What can hang from each mark
z504: z971
z884: z603 z612
z215: z706
z279: z877
z878: z279
z524: z471
z329: z612
z461: z612
z471: z524
z823: z461 z878
z612: z329 z461 z471 z884
z603: z329
z706: z215 z504 z878

Every row comes from one small tree of marks. The marks that hang from a mark follow it in brackets, in the order of their numbers. Every link used is in the known rows. Which tree was each row made from?
Known rows
z823[z461[z612[z329]] z878[z279]]: [ -8   8   1  19  10   9  -1  -1  -6  -7 -27 -53  18   1  -3  -3   6  -2
   2 -11 -26  -1 -11 -23 -17  -1 -13   2   4]
z329[z612[z461 z471[z524] z884[z603]]]: [  0 -14  -2  -1  -2 -15   8  -2   6   0 -30 -22 -12  -3   9   1   4   1
  11   5  -5   1  20 -23   0   6 -30   1   5]
z823[z461[z612]]: [  0  -8   4  18   4   4  -6  -2  -2  -2 -21   2   6   1   6   5   6   5
   1  -8  -6  -1  -8 -16 -13   1  -8  -3   5]
z612[z461]: [  0  -4   4  10   4  -4   9  -3  -4  -1 -14   6   5  -2  -2  -6  10   2
   3   4  -5   2   9 -10 -10 -10   0   5   4]
z706[z504 z878[z279]]: [  2  12 -11  11   8   3  -4  14   8   3  -4 -20  -3  -1   3  -6  -3  -5
   2  10 -43   7 -14   4  -8  21  -7   2  13]
z612[z329 z461 z471[z524] z884[z603]]: [ -5 -14  -3   8   6 -11   9  -4  11  -1 -25 -47  -2  -6  11 -10  -8   5
   5  -6 -10  -2  27 -36  -6  -6 -26   0  12]
z461[z612[z329 z471 z884[z603]]]: [  1 -10  -3   3   6 -10   8  -5   4  -1 -14 -18  -2  -2  17  -4  -7   4
   7   0  -9   1  -4 -18  -4   2 -23 -21   1]
z504[z971]: [  2 -11   2   9  -9   8  -8  -2  -1   2  -4  29  -4   2   2 -11  -1  -2
   6  -2  -2  12   1   2  -1  23  12   1   0]
z706[z215 z504]: [  4   1  -6   8   9  -4   4   5  10   1  -2   5  -4  -4  11  -5 -23  -1
  -1   6 -13 -10   1  -4  -6   7   8  -5   8]
z706[z215 z504[z971] z878[z279[z877]]]: [  8   2 -15  16   8   8  -5   8  15   6  -8  -3  -8  -2   5 -15 -31   0
   5  10 -42   6 -17  -1 -10  36  17   7  13]
z823[z461[z612[z329 z471 z884]] z878[z279]]: [ -9   6  -3  18  10   4   0  -1  -4  -6 -32 -68  20   0   5  -3   0   0
   1 -12 -30   2  -8 -28 -15  -1 -16  -2   8]
z329[z612]: [  2  -4   1   2  -2  -6   2   1   1  -1 -14  -8  -8  -2  -1   6   5  -5
   8   5   2  -3   7   0   4   7 -19   0  -3]
z215[z706[z504[z971] z878[z279[z877]]]]: [  2   3  -1  20   4  11  -3  12  12   7 -22  11 -11   0  -7 -13 -13  -7
  -5  16 -20  16 -11  -5  -5  39  -3  24   4]
z461[z612[z329 z471[z524] z884[z603]]]: [  1 -13  -2  -2   8  -9   8  -6   6  -1 -16 -20  -7  -1  17  -6  -7   4
   9  -5  -7  -4   0 -25  -4   6 -20 -18   4]
z823[z461[z612[z329 z884]] z878[z279[z877]]]: [ -3  11   1  19  11  10  -9  -2  -4  -4 -33 -55  16   1   6  -4   4   3
   1 -12 -30   4 -13 -24 -15  -4  -8   8   9]
z461[z612[z329 z471[z524] z884]]: [  1 -10   1   2  11  -8   8  -4   2  -1 -19 -25  -3   0  18  -7  -8   4
   8  -9  -7  -7   1 -23  -4   5 -10 -18   7]
z215[z706[z878[z279]]]: [ -4   5  -6   5   9   5   7   8   7   2 -15  -9  -6  -1 -17  -3 -11  -6
  -6  12 -11   8  -9  -7  -1  19 -10  21  -2]
z603[z329]: [ -4 -10   4   8   9  -1   0   0   0   0  -1 -17  -4  -3  -8   1 -15   0
   7 -11  -1  -4   4   8   0   4 -11   1  -2]
z329[z612[z471]]: [ -1  -9   1   6  -5  -9   9   2   5   1 -16 -28  -6  -2  -1   6  -5  -4
   7   7   4  -4   7  -5   4  14 -23  -5  -3]
z884[z603 z612]: [  4 -11  -6 -13  -1  -8  11  -8   8  -1  -3  22 -10  -5   2  -2  15  -1
  14  15  -6   9  -3  -9   0   5 -32   1  -7]
z612[z329 z461 z471 z884]: [ -5  -6  -1  22   9 -12  10  -1   4  -1 -26 -49  10  -6  11  -9 -10   5
   2  -3 -14   2  21 -23  -4 -12 -15  -4  13]
z524[z471]: [ -1  -8  -1   8  -6 -12   6  -1  -1   0  -7  -6   8  -1   1  -2  -8   6
  -3   2   8   2  -1 -14   4   6   1 -19   4]
z603[z329[z612[z884]]]: [ -1 -10   2   7   9  -7  -2   0   0  -1 -13 -24 -11  -4  -1   5 -12  -1
  12  -9  -5  -3  11   7   4   5 -24   1   0]
z878[z279]: [ -2   9  -3 -10   1   4   7   0   4   0  -3 -10   5   1   0  -5  13  -2
   1  10 -14   2 -15  -5   1  -5  -3   1  -1]
z461[z612]: [  4  -6   3  -1   6  -4   8  -4  -5  -1  -9  16  -2   2   9  -3   6   3
   7   1  -2  -1 -13  -6  -7   3  -2 -15  -2]

Write each row's tree
[  1 -18  -4  -7   5  -9  12  -8   8  -1  -3   9 -12  -7  -4  -1   4   0
  19   7  -6   7   0  -2   0   7 -40   1  -9]
z884[z603[z329] z612]
[ -4 -16  -3   0  -3  -7   4  -2  10   0  -4 -16 -13  -5  -8   5 -10  -2
  10   3   3   1   6  -1   0  11 -39  -2  -9]
z884[z603[z329[z612[z471]]]]
[ -1   2  -3  17   5   8   0  13  10   5 -20  12 -11   0  -9 -12 -11  -9
  -4  15 -21  15  -8  -5  -5  37  -6  20   3]
z215[z706[z504[z971] z878[z279]]]
[  1 -22  -4  -7   0 -13  23 -10  11  -1 -17   3  -9  -6   2  -7  12   2
  16  14  -4   5   8 -27  -6   8 -34   1  -2]
z884[z603 z612[z461 z471[z524]]]
[ -7   8  -4  13   9   6  -5  -2  -4  -7 -28 -51  15   0   4  -2   8   0
   2 -11 -31   5  -9 -26 -16  -4 -20   2   7]
z823[z461[z612[z329 z884[z603]]] z878[z279]]
[  4   1 -18  13  10   4  -1   9  12   3  -5  -3  -7  -3   3 -14 -28  -4
   6   9 -44   5 -12  -1 -10  35  13   0  13]
z706[z215 z504[z971] z878[z279]]
[ -4 -19  -1  -1  -1  -8   6  -4  10  -1 -10 -16 -15  -5  -8   2  -6  -1
  12   0   3  -2  12  -9  -3  11 -38   1  -6]
z884[z603[z329[z612[z461 z471[z524]]]]]
[  2 -15  -1  -5   4  -7  18  -5   7   0 -12 -10  -4  -2   5  -5   2   0
  12   4  -2  -3   3 -16   2  12 -14  -2   1]
z884[z612[z471[z524]]]
[ -3  -7 -10  -7  -6 -10   1  -2   8   2  -6 -23  -3  -2  15   1 -11   5
  -1   3  -8  11   4 -13   4   3 -20  -7   4]
z612[z471 z884[z603]]
[ -2 -29  -1  -1   6 -13  24 -10  11  -1 -18  -9 -11  -8  -3  -7   2   2
  21   6  -5   2  11 -21  -6  10 -42   2  -4]
z884[z603[z329] z612[z461 z471[z524]]]
[ -5 -10  -5  15   4 -13  10  -3   9  -1 -22 -43   5  -8  10  -8  -8   5
   3   2 -14   6  21 -26  -5 -11 -29  -4   9]
z612[z329 z461 z471 z884[z603]]
[  0  -7  -4   1   6 -10   1  -5  -1  -1 -17   3  -4  -5   8  -4   5   7
   7  -1 -17  12  14 -12  -7 -14 -19   5   8]
z612[z461 z884[z603[z329]]]
[ -7   7   0  13   7   8  -1  -1  -8  -6 -26 -41  17   2  -1  -2  10  -1
   1  -9 -25   3 -14 -21 -18   1  -8   2   4]
z823[z461[z612] z878[z279]]
[  1  -8   0   8  10  -9   9  -3   1  -1 -17 -22   2  -1  17  -5  -8   4
   7  -4  -9  -2  -4 -16  -3   1 -12 -21   4]
z461[z612[z329 z471 z884]]
[  0 -11  -4   4  -4 -16   9  -2   4   0 -28 -20  -7  -4   8   2   4   0
   9  11  -7   6  16 -16   0   3 -32  -2   3]
z329[z612[z461 z471 z884[z603]]]
[ -7 -15   6  20   9  -6  17  -2   9  -1 -23 -51   5  -4  -3 -11 -10   0
   4  -7   1 -13  24 -30  -9   0 -12   0   8]
z612[z329 z461 z471[z524]]
[  0  -4   6  18   0   6   0   9   8   5 -19  32 -11   0  -3 -12  -9  -8
  -6  12  -1  11   3  -6  -2  29  -4  17   0]
z215[z706[z504[z971]]]
[  3   9 -20   7  16  -1   5  11  13   1  -2 -23  -4  -4   2  -6 -27  -2
   2  11 -42  -4 -13  -3  -9  18   5  -1  13]
z706[z215 z504 z878[z279]]
[ -4 -18   4  10  10 -10   6  -1   2   0 -24 -37 -10  -5  -1   1 -13   1
  14 -10  -4  -6  19  -6   0   7 -25   1   4]
z603[z329[z612[z461 z471[z524] z884]]]
[ -6   0   2  20   7   5  -6  -1 -10  -6 -24 -34  13   1  -1   2   1   1
   1 -16 -15   1  -4 -18 -18   4  -6   1   5]
z823[z461[z612] z878]
[  0  -4  -8  -8   2  -6  -8  -3   2   0  -3  -3  -9  -4  10   1  -5   5
   4  -4 -12   9   6  -2   3  -5 -20   1   4]
z612[z884[z603[z329]]]
[ -1 -12   3  13  -2 -12  15   0   2   0 -26 -24  -2  -3  -2   2   2  -3
   9   9   1  -2  13 -11  -3   7 -22  -2  -1]
z329[z612[z461 z471]]
[  6  -5 -16  20   9   2  -6   9   9   2  -3   4 -10  -4   3 -10 -37  -2
   6   2 -34   3  -2   2 -11  38  15  -1  14]
z706[z215 z504[z971] z878]
[  3  -8  -2  -1   5 -10   9  -4  -2   1 -15  -5   0   1  20  -3  -3   6
   6   0  -9   3  -9 -13  -4   4  -6 -20   4]
z461[z612[z471 z884]]
[  0 -17   4  10  12 -10  24  -6   7  -2 -24 -24   1  -5   2 -11   4   0
  15   3  -6  -6  15 -25  -4   3 -20   0   4]
z884[z612[z329 z461 z471[z524]]]
[ -1 -10   0  18   3   0  -5  -2   0   0 -26 -12   7   0  14   5   0   8
   0  -9 -11   3  -5 -21 -11   1 -11  -7   9]
z823[z461[z612[z471 z884]]]
[ -3 -13  -2  -2  -2  -6   1  -3   8  -1  -2  -6 -14  -5  -8   5  -5  -2
  11   2   2   2   5   1   0   8 -37   1  -9]
z884[z603[z329[z612]]]
